Each row comes from the steps of one walk. Every step used is in the known rows, and no mark comes twice. Write the walk behind each row, first mark first.
Known rows:
R-B: [ 3.69  3.02 -0.42 -1.61  3.92 -2.28 -0.24  5.71 -0.98  0.64 -0.44 -0.10
 -0.65 -0.87  0.38  0.13  0.99 -0.32  2.72 -0.26 -0.07  1.10  1.61  0.70
  2.64]
C-N-R-B-T-E: [ 4.72  0.65 -0.14 -2.49  1.76 -3.54  0.36  1.00 -1.16 -1.25 -0.32 -2.06
 -0.94 -1.04  1.99  2.60  2.08 -1.37  1.23 -3.42 -2.25  1.63  1.98  1.08
  2.54]
J-E-T-R: [ 2.67  0.99  0.12 -1.23  2.14 -3.21 -0.95  7.55  1.30 -0.43  1.79  0.86
 -0.30  1.35  1.80 -3.91  1.01  0.01  0.51  0.37  3.90 -1.53  1.84  0.67
  5.16]
D-B-R-T-E: [ 2.49  2.26 -0.45 -2.40  1.87 -5.37  0.06 -2.15 -0.36 -2.13 -1.54 -2.78
 -0.92 -0.70  3.94 -3.27  1.86 -0.10  0.33 -0.74  4.24 -0.19  1.38  1.12
  1.59]
V-R-C: [ 4.47 -1.10  0.37 -2.13  3.43 -2.71 -0.77  6.59 -2.37 -1.58  0.29 -0.56
 -1.53 -0.46  1.91  0.84 -0.31  0.53  0.99 -0.61 -3.77  2.14  1.35  3.40
  3.42]
C-N-R-B: [ 4.21  1.26 -0.71 -3.21  3.77 -2.07 -0.15  2.84 -2.56 -1.27  0.74  0.49
 -1.17 -0.07 -1.28  5.03  0.13 -1.33  2.18 -2.65 -4.99  2.25  2.46  0.83
  2.69]
V-R-C-N: [ 5.14 -2.98 -0.27 -3.02  3.10 -1.98 -1.49  5.65 -3.01 -1.91  0.86  0.47
 -1.62  0.42  0.76  4.48 -0.79 -0.19  0.37 -2.11 -6.88  2.41  1.56  4.61
  3.94]
N-R-B-D: [ 4.09  3.09 -1.09 -2.62  5.37 -3.26  0.88  2.34 -1.95 -1.75  0.44 -1.00
 -0.37 -0.84  0.23  2.78  0.49 -1.06  2.74 -1.23 -2.20  2.12  2.44 -1.33
 -0.18]
T-D: [ 3.86  0.77 -0.41 -0.76  3.43 -2.41 -0.16  6.60  0.62 -0.73 -0.41 -1.45
 -0.54 -0.14  1.33 -4.96  1.21 -0.48  2.11  0.16  0.05  0.61  1.12  0.13
  0.09]
T-D-B: [ 2.61  0.18 -1.48 -1.02  3.02 -3.69 -0.60  4.35  1.76 -1.09 -0.17 -0.94
 -0.31  0.77  1.27 -5.52  1.27 -0.48  2.34  0.64  0.94  0.09  1.68 -0.18
 -2.07]
N-C-R-T: [ 4.01  2.60  1.24 -2.95  3.49 -2.24  0.41  1.89 -2.98 -1.68  0.35  1.30
 -1.10 -0.98  1.71  6.08 -0.55 -0.66  0.18 -3.33 -2.79  2.86  1.93  3.35
  3.35]
T-D-B-R-C: [ 2.72 -1.73 -2.26 -2.06  3.16 -5.02  0.20  2.56 -0.04 -2.52 -0.28 -1.60
 -0.68  1.88  0.81 -3.50  0.39  0.24  1.27  0.38 -1.33  0.42  1.95  1.66
 -0.65]
E-T-R-B: [ 2.88  1.90 -1.70 -1.81  3.37 -4.15 -0.45  4.11 -0.03 -0.46  0.93 -0.64
 -0.13  0.25 -0.07  1.23  0.95  0.20  1.16  0.69  1.08 -0.26  2.01  1.06
  5.52]
V-R: [ 4.04  0.87  0.51 -2.37  2.60 -2.16 -1.19  5.88 -1.66 -1.65 -0.60 -1.92
 -1.26 -0.53  2.24 -2.66  0.77  0.23  0.99 -0.25 -1.60  1.73  1.44  1.92
  2.32]
C-R-V: [ 2.78  0.44  0.40 -3.08  4.78  0.18 -0.31  7.81 -3.24 -2.23 -0.04 -0.56
 -1.05  1.40 -0.22  1.07 -1.49 -0.43  0.83 -0.45 -4.20  1.22  1.40  3.28
  2.66]
C-R: [ 2.91  1.62  0.60 -2.72  2.84 -1.24 -0.54  7.66 -1.06 -1.48  0.42  0.62
 -1.32  0.56  1.01 -0.66 -0.31 -0.73  1.13 -0.98 -1.93  1.16  1.65  2.14
  2.19]
J-E-T-D-B: [ 1.99  0.64 -1.03 -0.09  2.38 -5.62 -0.13  4.83  3.23 -0.25  1.11  1.18
  0.08  1.35  2.22 -7.45  2.37 -0.73  1.91  0.92  4.93 -1.51  1.91 -0.41
 -0.47]
E-T-D: [ 3.28  0.33 -0.99 -0.65  3.88 -4.12  0.19  4.25  1.99 -0.33  0.20 -0.41
 -0.31 -0.44  2.70 -4.96  1.27 -0.41  1.60  0.88  1.80 -0.67  1.33  0.89
  2.20]
C-R-B: [ 3.07  3.12 -0.11 -2.63  3.12 -2.46 -0.03  6.60 -2.35 -0.97  0.09  0.23
 -1.07  0.31 -1.34  2.53  0.77 -0.90  1.68 -1.08 -2.61  1.93  1.89  1.54
  1.95]
J-E-T-R-C: [ 3.21 -0.99 -0.08 -0.98  2.78 -3.85 -0.46  8.26  0.64 -0.54  2.59  2.06
 -0.62  1.47  1.19 -0.06  0.00  0.33  0.66  0.01  1.68 -0.95  1.84  2.16
  5.92]
T-R-C-N: [ 4.34 -3.01 -1.04 -2.80  3.31 -1.17 -1.56  6.93 -1.44 -1.87  1.85  0.87
 -1.11  1.57 -0.82  5.49 -1.73 -0.08  0.49 -1.82 -5.11  1.00  1.74  3.38
  5.04]
B-R: [ 3.39  1.57 -0.32 -2.84  3.10 -1.84 -0.33  4.22 -0.67 -1.45 -1.01 -1.47
 -1.11  0.35  2.56 -4.89  0.38  0.19  0.94  0.14  0.24  0.26  1.69  1.85
  2.84]
C-N: [ 4.27 -0.51 -0.29 -2.51  3.53 -0.43 -1.45  5.84 -0.27 -0.43  0.36  1.15
 -1.15  0.15  1.51  0.52 -0.53 -0.95  1.50 -1.54 -2.57  0.63  1.60  2.43
  3.31]
C-R-B-T: [ 3.57  2.58 -0.82 -2.83  1.74 -3.03  0.01  4.63 -1.33 -0.93 -1.11 -1.17
 -0.32  0.02  0.68  0.80  1.73 -0.66  0.67 -1.55 -1.50  1.35  2.01  2.14
  2.52]
D-B: [ 2.40  0.74 -0.65 -1.78  3.16 -2.28 -1.23  4.52  1.43 -0.56  0.04  0.40
 -0.76  0.49  2.55 -3.82  0.01 -0.11  2.44  0.31  1.56 -0.07  2.01  0.82
  0.35]
R-B-T-D: [ 4.55  1.85 -1.75 -0.87  2.46 -4.19  0.42  3.62  0.42 -0.18 -1.79 -3.11
  0.45 -0.84  0.94 -3.34  3.13 -0.46  1.64 -0.29  0.61  0.82  1.41  0.17
  0.61]

Which walk is each row?
[ 2.15 -0.39 -2.05 -0.76  3.39 -5.41 -0.30  2.08  3.07 -0.86  0.39  0.06
 -0.07  0.64  2.57 -5.65  1.21 -0.41  1.77  1.32  2.74 -1.12  1.89  0.58
 -0.06] : E-T-D-B
[ 4.45  1.38 -0.80 -1.96  2.11 -4.12  1.32  3.16 -1.63 -1.31 -0.60 -1.63
 -0.04  0.01 -0.30  2.93  2.18 -0.95  0.75 -2.67 -4.27  3.14  2.19  2.16
 -0.43] : N-C-R-B-T-D
[ 4.70  1.07 -0.03 -3.65  3.63 -2.18 -0.55 -0.57 -2.20 -2.28  0.35  0.25
 -1.06 -1.12  1.78  4.55 -0.30 -1.31  0.42 -3.64 -3.07  1.66  2.05  1.60
  4.16] : C-N-R-T
[ 4.43  0.28 -1.02 -1.06  2.23 -2.97 -0.18  4.44  1.54 -0.94 -1.60 -2.75
  0.15 -0.48  3.15 -6.60  2.15 -0.32  1.02 -0.40  1.16  0.09  1.32  0.80
  0.59] : B-T-D
[ 1.75 -0.09 -2.72 -1.90  2.97 -6.21  0.14 -0.42  1.94 -2.11 -0.40 -1.87
 -0.11  1.50  2.52 -7.16  1.59  0.03  0.58  1.69  2.51 -1.43  2.17  1.13
  0.23] : E-T-D-B-R
[ 4.41  2.37  1.32 -1.73  1.61 -4.37 -0.37  1.51 -2.38 -1.75 -1.17 -3.41
 -1.32 -2.56  3.88 -0.47  2.37 -0.15  0.00 -1.69  1.32  1.66  0.50  1.73
  3.16] : V-R-T-E
[ 3.11  1.37 -0.61 -2.44  2.64 -4.77  0.70 -0.91 -1.43 -2.68  0.34  0.03
 -0.43  0.37  0.34  3.57  0.67 -0.96  0.45 -2.80 -2.23  2.65  2.18  1.88
 -1.43] : N-C-R-T-D-B
[ 3.24 -0.19 -0.75 -2.56  4.90  0.21 -0.92  7.34 -2.26 -2.15  0.30 -2.65
 -0.40  1.55 -0.31  0.32 -1.26  0.55  0.77  0.44 -2.52  0.32  1.22  1.85
  4.14] : T-R-V
[ 1.67 -1.29 -3.13 -2.25  4.95 -4.68  0.52 -0.01  0.12 -2.84 -0.77 -3.20
  0.21  2.34  1.39 -5.18  0.36  0.25  0.34  2.17  0.02 -1.45  1.91  2.09
  1.02] : E-T-D-B-R-V
[ 4.15 -0.56  0.09 -3.29  3.52 -0.89 -0.82  3.80 -1.15 -2.03  0.94  0.84
 -1.47  0.20  1.20  1.90 -0.96 -1.17  1.55 -2.68 -4.40  1.56  2.39  1.53
  2.59] : C-N-R
[ 2.17 -1.33 -1.89 -1.05  2.59 -6.95  0.66  3.18  1.38 -1.52  0.99  0.63
 -0.29  2.44  1.46 -6.00  1.69 -0.10  0.72  0.78  2.58 -1.29  2.20  1.67
  0.76] : J-E-T-D-B-R-C
[ 2.55  0.05 -0.34 -1.46  4.29 -1.94 -0.53  7.75 -0.72 -1.23  1.53 -0.34
 -0.07  2.03  0.63 -1.48 -0.16  0.30  0.34  0.99  1.37 -1.51  1.54  1.87
  5.82] : J-E-T-R-V
[ 3.37  2.85  0.53 -2.99  2.88 -2.58 -0.22  3.16 -2.21 -1.93 -0.29  0.14
 -0.92 -0.75  1.50  2.34  0.28 -0.82 -0.01 -2.09 -0.52  1.38  1.42  2.27
  3.59] : C-R-T
[ 3.16  0.58 -0.59 -3.20  5.17 -0.59 -0.22  4.67 -3.02 -2.09 -1.34 -2.90
 -0.70  1.11  1.27 -2.38 -0.95  0.45  0.59  0.70 -2.10  0.23  1.45  2.89
  3.68] : B-R-V
[ 3.67  2.68  0.68 -2.64  3.68 -2.03  0.71  4.98 -3.14 -0.51  0.87  1.36
 -1.21 -0.05 -1.19  6.34 -0.03 -0.75  1.82 -2.39 -4.96  3.46  2.38  2.78
  1.72] : N-C-R-B
[ 2.25  0.94 -1.39 -2.94  2.63 -3.01 -0.80  1.92  0.32 -1.81 -0.81 -1.25
 -0.90  1.23  2.57 -5.42  0.29  0.20  1.27  0.61  1.18 -0.35  2.34  1.44
  0.77] : D-B-R
[ 4.75  1.93 -0.97 -2.35  1.56 -3.72 -0.58  3.04 -1.84 -1.06 -1.91 -3.48
 -0.18 -1.22  1.93 -1.38  2.74  0.25  0.52 -0.66 -1.20  1.77  1.71  1.94
  2.80] : V-R-B-T
[ 4.29 -2.41 -0.96 -3.39  3.69 -1.82 -0.66  4.37 -2.06 -1.81  0.29  0.53
 -1.49  1.22  0.93  2.34 -1.31 -0.23  0.36 -1.72 -4.96  0.84  1.87  4.41
  4.46] : B-R-C-N
[ 4.78  0.45 -0.83 -2.77  3.33 -3.56  0.25 -0.96 -1.94 -2.99  0.10 -1.23
 -0.55 -0.82  0.34  3.11  0.85 -1.55  0.32 -3.38 -3.30  1.92  1.66  0.61
  1.78] : C-N-R-T-D
[ 3.17  1.01  0.10  0.17  2.85 -4.57  0.32  7.01  2.09  0.31  0.85  0.86
 -0.15  0.29  2.30 -6.91  2.46 -0.73  1.56  0.45  3.98 -1.05  1.36  0.10
  1.62] : J-E-T-D
[ 3.06  0.09 -1.40 -2.08  1.79 -2.86 -1.30  2.49  2.35 -0.73 -0.96 -0.90
 -0.07  0.08  4.63 -5.88  0.94  0.08  1.37  0.02  2.60 -0.59  2.20  1.53
  0.74] : D-B-T
[ 3.97 -0.58  0.45 -2.29  4.61 -2.01  0.12  5.47 -1.33 -1.74  1.33  0.97
 -1.63 -0.29  1.35  1.71 -1.59 -0.22  2.15 -1.58 -3.42  1.89  2.15  1.87
  3.01] : N-R-C
[ 3.42 -0.07  1.06 -3.08  5.21  0.65  0.33  6.53 -3.96 -2.12  0.86  0.53
 -1.20  1.13 -0.01  5.52 -2.30 -0.28  0.95 -1.78 -6.63  2.59  1.84  4.32
  2.59] : N-C-R-V
[ 3.94  2.87 -0.37 -2.82  4.85 -2.72  1.16  3.85 -3.14 -1.31  0.94  0.61
 -0.59  0.00 -0.36  8.05 -0.30 -1.28  1.92 -2.53 -5.20  3.48  2.59  1.42
 -0.63] : N-C-R-B-D
[ 4.01 -1.46 -0.21 -3.56  5.52  0.57 -0.44  3.98 -3.23 -2.68  0.70 -0.60
 -1.16  1.09 -0.26  3.90 -2.17 -0.88  1.28 -1.93 -6.67  1.49  1.97  2.68
  3.45] : C-N-R-V
[ 4.05  2.66  1.31 -0.98  2.83 -3.52  0.15  2.55 -0.50 -0.19 -0.84 -1.23
 -1.02 -2.57  4.10 -0.62  1.56 -0.49  1.05 -1.41  3.51  0.51  0.55  0.96
  3.37] : R-T-E
[ 2.36  0.31 -2.26 -2.21  2.48 -4.26 -0.24  1.75  0.75 -2.47 -1.05 -2.87
 -0.39  1.62  1.20 -7.44  1.46 -0.02  1.18  0.84  0.74 -0.11  1.89  0.33
 -1.74] : T-D-B-R
[ 2.66  2.21 -1.56 -3.22  2.78 -4.45 -0.51 -2.56 -0.74 -2.24 -1.56 -1.66
 -0.42  0.01  3.12 -2.96  0.80  0.08  0.12 -0.37  2.62 -0.08  2.00  1.47
  2.33] : D-B-R-T
[ 3.32  2.26 -2.72 -2.04  4.86 -4.79  0.27  2.70 -0.13 -1.09  1.04 -1.18
  0.55  0.26  0.28  2.76  0.77 -0.28  1.13  0.56  0.66 -0.23  2.20 -0.14
  3.03] : E-T-R-B-D
[ 4.30  2.20 -0.44 -1.15  3.46 -3.80  0.37  1.87 -0.49 -1.09 -1.00 -1.57
 -0.09 -1.67  1.91 -1.19  1.78 -0.66  0.94 -0.93  1.40  0.85  0.84  0.42
  1.69] : R-T-D
[ 3.19 -1.67 -1.12 -1.60  3.81 -3.49 -0.55  5.79  0.56 -1.13  1.95  0.95
 -0.71  0.79  1.60  1.58 -1.21  0.64  0.63  0.30 -0.47 -0.58  1.80  3.09
  6.43] : E-T-R-C
[ 4.74  1.80 -0.32 -1.81  2.42 -4.76 -0.16  1.21 -2.34 -2.52 -1.40 -3.85
 -0.34 -1.70  1.65 -1.30  2.56 -0.19 -0.13 -1.09 -0.75  2.04  0.74  0.98
  1.48] : V-R-T-D
[ 3.96  0.30 -1.06 -2.35  1.57 -1.71 -1.31  5.28  0.95 -1.63 -0.62 -2.69
  0.02  0.52  2.92 -3.68  0.85  0.52 -0.04 -0.35  1.14 -0.14  1.74  1.35
  3.83] : B-T-R
